Each row comes from the steps of one path. Every step used is in the known rows, and no mark comes twice. Write the path behind each row, first mark first.
Known rows:
S/F/U/K/V: [-0.03  0.14 -0.05  0.20 -0.28  0.21  0.05 -0.05 -0.08  0.02 -0.03  0.09
  0.01  0.07  0.13  0.13 -0.15  0.09  0.14 -0.52 -0.03]
R/F/U: [ 0.40  0.01  0.04 -0.17  0.17  0.55 -0.13  0.11 -0.04 -0.16 -0.07  0.07
  0.16  0.23  0.13  0.22  0.08 -0.22 -0.03 -0.04 -0.06]
U/F: [ 0.00  0.06  0.04 -0.14  0.32  0.22  0.06  0.10  0.08 -0.04 -0.10 -0.07
  0.42  0.03  0.17  0.13 -0.07 -0.32  0.26 -0.19  0.03]
S/V/T: [-0.16  0.11  0.13  0.25 -0.06 -0.04 -0.08  0.06  0.34 -0.14 -0.06 -0.28
  0.19 -0.02 -0.07 -0.24 -0.04 -0.41 -0.01  0.04  0.23]
S/F/U/K/Y: [ 0.13  0.08  0.05 -0.04 -0.25  0.27  0.06 -0.21 -0.07 -0.07  0.00  0.12
  0.06  0.12  0.15  0.19 -0.25  0.10  0.16 -0.57  0.11]
S/V: [-0.04  0.13  0.10  0.19  0.22  0.03 -0.07  0.06  0.47 -0.06 -0.01 -0.25
  0.36  0.00 -0.04 -0.20 -0.12 -0.45  0.04  0.08  0.01]
K/Y/F/U: [ 0.35  0.04  0.12 -0.17  0.28 -0.14  0.02 -0.16 -0.02  0.12  0.05  0.11
  0.31  0.07 -0.22 -0.03 -0.19  0.10  0.03 -0.08  0.16]
U/T: [-0.17 -0.01  0.07  0.20  0.43 -0.04 -0.11  0.07  0.29 -0.16  0.02 -0.46
  0.12 -0.18  0.10 -0.03  0.13 -0.56  0.13 -0.11  0.11]
R/V/T/Y: [ 0.07 -0.16 -0.04 -0.06  0.09  0.04 -0.05  0.09  0.11 -0.17 -0.01 -0.15
 -0.36  0.09  0.05  0.00  0.19 -0.09 -0.11  0.20  0.34]
K/R/F/U: [ 0.18  0.13 -0.10 -0.08  0.42  0.48 -0.13  0.12 -0.01  0.16 -0.12  0.26
  0.39 -0.01 -0.10  0.15  0.12 -0.10  0.05 -0.02 -0.21]
K/F/U: [ 0.06 -0.05 -0.02 -0.19  0.36  0.25  0.00  0.03 -0.06  0.16 -0.12  0.30
  0.41 -0.14  0.02 -0.07 -0.07 -0.13  0.03 -0.01  0.16]
T/Y: [ 0.10 -0.17  0.02 -0.19 -0.03 -0.22  0.05  0.01  0.18 -0.04  0.04 -0.15
 -0.01  0.04  0.06 -0.02 -0.07 -0.29  0.12  0.29 -0.04]
T/Y/F: [ 0.00 -0.17 -0.03 -0.29 -0.03 -0.39  0.15 -0.01  0.12  0.08  0.16 -0.02
 -0.05 -0.02 -0.06 -0.09 -0.13 -0.01  0.02  0.45 -0.25]
S/F/U/K: [ 0.01  0.05 -0.03  0.02 -0.31  0.29  0.10 -0.06 -0.03 -0.07  0.02  0.17
 -0.01  0.08  0.24  0.11 -0.19  0.00  0.16 -0.46 -0.06]
Y/F/U/K: [ 0.02  0.04  0.01  0.04  0.00 -0.10  0.09  0.01 -0.03  0.10  0.06  0.11
 -0.01 -0.06  0.00 -0.13 -0.06  0.23 -0.02 -0.04 -0.23]
Y/F: [ 0.03 -0.04  0.02 -0.11  0.22 -0.30  0.15  0.08  0.20  0.16  0.10 -0.06
  0.19 -0.14 -0.13 -0.25 -0.15 -0.08  0.06  0.22 -0.25]
R/V/T/Y/F/U/K: [ 0.00 -0.09 -0.07 -0.01 -0.07  0.06 -0.04  0.00 -0.09 -0.13  0.04  0.01
 -0.55  0.09  0.08  0.05  0.20  0.33 -0.23  0.11  0.20]
V/T/Y/F/U: [-0.08 -0.16 -0.02 -0.14 -0.38 -0.27  0.09  0.04 -0.13 -0.05  0.06  0.10
 -0.26  0.01 -0.05 -0.11  0.02  0.00 -0.06  0.29  0.08]
R/F: [ 0.34 -0.02  0.10 -0.20  0.26  0.35 -0.10  0.07  0.16 -0.12 -0.08 -0.28
  0.23  0.14  0.07  0.18  0.00 -0.30  0.05  0.01 -0.08]
Y/F/U/K/V/T: [-0.10  0.11 -0.01  0.27 -0.17 -0.22  0.04  0.03 -0.17  0.13 -0.03  0.02
 -0.09 -0.08 -0.13 -0.13  0.04  0.33 -0.07 -0.11 -0.06]
V/T: [ 0.01 -0.08  0.11  0.08 -0.13 -0.17  0.01  0.12  0.13 -0.10 -0.11 -0.26
  0.04 -0.09 -0.03 -0.21  0.04 -0.40  0.13 -0.03  0.28]
S/V/T/Y: [-0.20  0.03  0.08  0.12 -0.22 -0.12 -0.06 -0.01  0.28 -0.16 -0.01 -0.24
  0.03  0.04 -0.05 -0.16 -0.04 -0.32 -0.06  0.21  0.18]
V/T/Y: [-0.04 -0.18  0.06 -0.09 -0.33 -0.27  0.04  0.04  0.04 -0.13 -0.05 -0.21
 -0.18 -0.01  0.01 -0.09  0.03 -0.29  0.08  0.18  0.22]
V/T/Y/F: [-0.12 -0.18  0.03 -0.17 -0.32 -0.41  0.12  0.03  0.00 -0.03  0.06 -0.10
 -0.21 -0.06 -0.09 -0.16 -0.03 -0.06  0.00  0.32  0.07]

Write each row's path:
[-0.10  0.04 -0.06  0.25 -0.24 -0.37 -0.03  0.09 -0.18  0.13 -0.08 -0.05
 -0.09 -0.01 -0.25 -0.09  0.10  0.09 -0.05  0.12  0.13]  K/V/T/Y/F/U
[ 0.17  0.06  0.04  0.08 -0.24  0.37 -0.18 -0.03 -0.27 -0.17 -0.17 -0.16
 -0.19  0.24  0.09  0.37  0.19  0.17 -0.12 -0.18  0.07]  R/F/U/K/V/T/Y
[ 0.20  0.12  0.07  0.18 -0.12  0.44 -0.20  0.02 -0.22 -0.15 -0.22 -0.20
 -0.06  0.19  0.07  0.31  0.20  0.11 -0.08 -0.31  0.10]  R/F/U/K/V/T
[-0.10  0.01  0.11  0.02  0.21  0.02  0.02 -0.16  0.11  0.11 -0.20 -0.32
  0.21 -0.24  0.08 -0.01 -0.12  0.09  0.12 -0.26  0.10]  U/K/F
[-0.11  0.08 -0.10  0.11  0.10  0.02  0.03  0.04 -0.12  0.16  0.02  0.25
 -0.15 -0.12 -0.10 -0.09  0.11  0.44 -0.14 -0.02 -0.10]  Y/F/U/K/R/V/T
[-0.20 -0.09 -0.05 -0.18  0.38  0.23 -0.08 -0.06 -0.11  0.03 -0.04  0.18
  0.21 -0.17  0.10  0.08  0.05 -0.14 -0.05  0.05  0.19]  K/F/U/T/Y
[-0.14  0.06 -0.07  0.13 -0.59  0.11  0.05 -0.10 -0.21 -0.06 -0.04  0.11
 -0.23  0.11  0.13  0.18 -0.10  0.19  0.07 -0.40  0.07]  S/F/U/K/V/T/Y
[-0.23 -0.06 -0.05 -0.01 -0.36 -0.26  0.06 -0.04 -0.18  0.07 -0.01  0.11
 -0.26 -0.12 -0.10 -0.05  0.07  0.25 -0.03  0.14 -0.01]  V/T/Y/F/U/K/R
[-0.03  0.10 -0.12  0.07  0.28  0.07  0.04  0.03 -0.04  0.20  0.06  0.28
 -0.05 -0.10 -0.08 -0.06  0.06  0.42 -0.11  0.00 -0.24]  Y/F/U/K/R/V
[-0.16 -0.04 -0.11 -0.09 -0.17  0.27  0.04 -0.04 -0.04 -0.17  0.15  0.20
 -0.08  0.07  0.25  0.18 -0.08 -0.22  0.08 -0.20 -0.03]  S/F/U/T/Y
[ 0.11 -0.01 -0.04 -0.08  0.13 -0.11  0.10  0.13  0.01  0.13  0.13  0.28
  0.13 -0.04 -0.06 -0.20 -0.07  0.00 -0.02  0.17 -0.23]  Y/F/U
[ 0.06 -0.15 -0.07 -0.27 -0.10 -0.22  0.12  0.01 -0.04  0.06  0.17  0.24
 -0.11  0.06 -0.01 -0.05 -0.07  0.06 -0.05  0.40 -0.24]  T/Y/F/U
[ 0.18  0.06  0.11 -0.07  0.39 -0.12 -0.04 -0.19 -0.01  0.03  0.08 -0.02
  0.24  0.00 -0.18  0.04 -0.09  0.03  0.00 -0.15  0.21]  K/Y/F/U/T
[-0.07 -0.05 -0.17 -0.14  0.08 -0.06  0.05 -0.05 -0.08  0.15  0.13  0.28
 -0.25  0.00 -0.04  0.06  0.06  0.43 -0.14  0.27 -0.25]  T/Y/F/U/K/R/V
[-0.02  0.12 -0.02  0.23  0.02 -0.18  0.05  0.02 -0.09  0.18  0.00  0.05
  0.02 -0.07 -0.11 -0.10 -0.01  0.32 -0.05 -0.08 -0.20]  Y/F/U/K/V
[-0.03  0.05 -0.10  0.17 -0.05  0.23 -0.09 -0.01 -0.17  0.00 -0.10  0.21
 -0.26  0.00  0.08  0.10  0.24  0.26 -0.07 -0.15  0.11]  F/U/K/R/V/T/Y
[-0.11  0.01 -0.04  0.04  0.27 -0.06  0.02  0.09  0.01  0.02  0.16  0.12
  0.05 -0.12 -0.02 -0.12  0.05 -0.07 -0.06  0.09 -0.17]  Y/F/U/T
[-0.10 -0.04 -0.11 -0.14 -0.07 -0.20  0.09 -0.07 -0.09  0.17  0.11  0.25
 -0.11 -0.07 -0.07  0.01 -0.03  0.31 -0.03  0.26 -0.33]  T/Y/F/U/K/R
[-0.27  0.03  0.06  0.05 -0.22 -0.23  0.00 -0.02  0.25 -0.08  0.07 -0.15
  0.00  0.01 -0.12 -0.20 -0.09 -0.14 -0.12  0.32  0.05]  S/V/T/Y/F
[-0.30 -0.11 -0.01 -0.04  0.24 -0.27 -0.01 -0.04  0.16 -0.10  0.19 -0.29
 -0.11 -0.15  0.03  0.02  0.07 -0.21 -0.01  0.24 -0.11]  U/T/Y/F
[-0.05 -0.03 -0.07  0.02 -0.18 -0.30  0.06 -0.06 -0.12  0.12  0.07  0.05
 -0.19  0.04 -0.07  0.03 -0.02  0.32 -0.07  0.19 -0.20]  T/Y/F/U/K/V
[ 0.10  0.16  0.03  0.43 -0.05  0.07 -0.10  0.05 -0.09  0.04 -0.17 -0.09
  0.01  0.01  0.04  0.03  0.12  0.05  0.06 -0.36  0.07]  F/U/K/V
[ 0.45  0.09  0.15 -0.10  0.11  0.52 -0.18 -0.15 -0.13 -0.18 -0.15 -0.14
  0.10  0.27  0.11  0.39  0.04  0.08 -0.04 -0.35  0.10]  R/F/U/K/Y
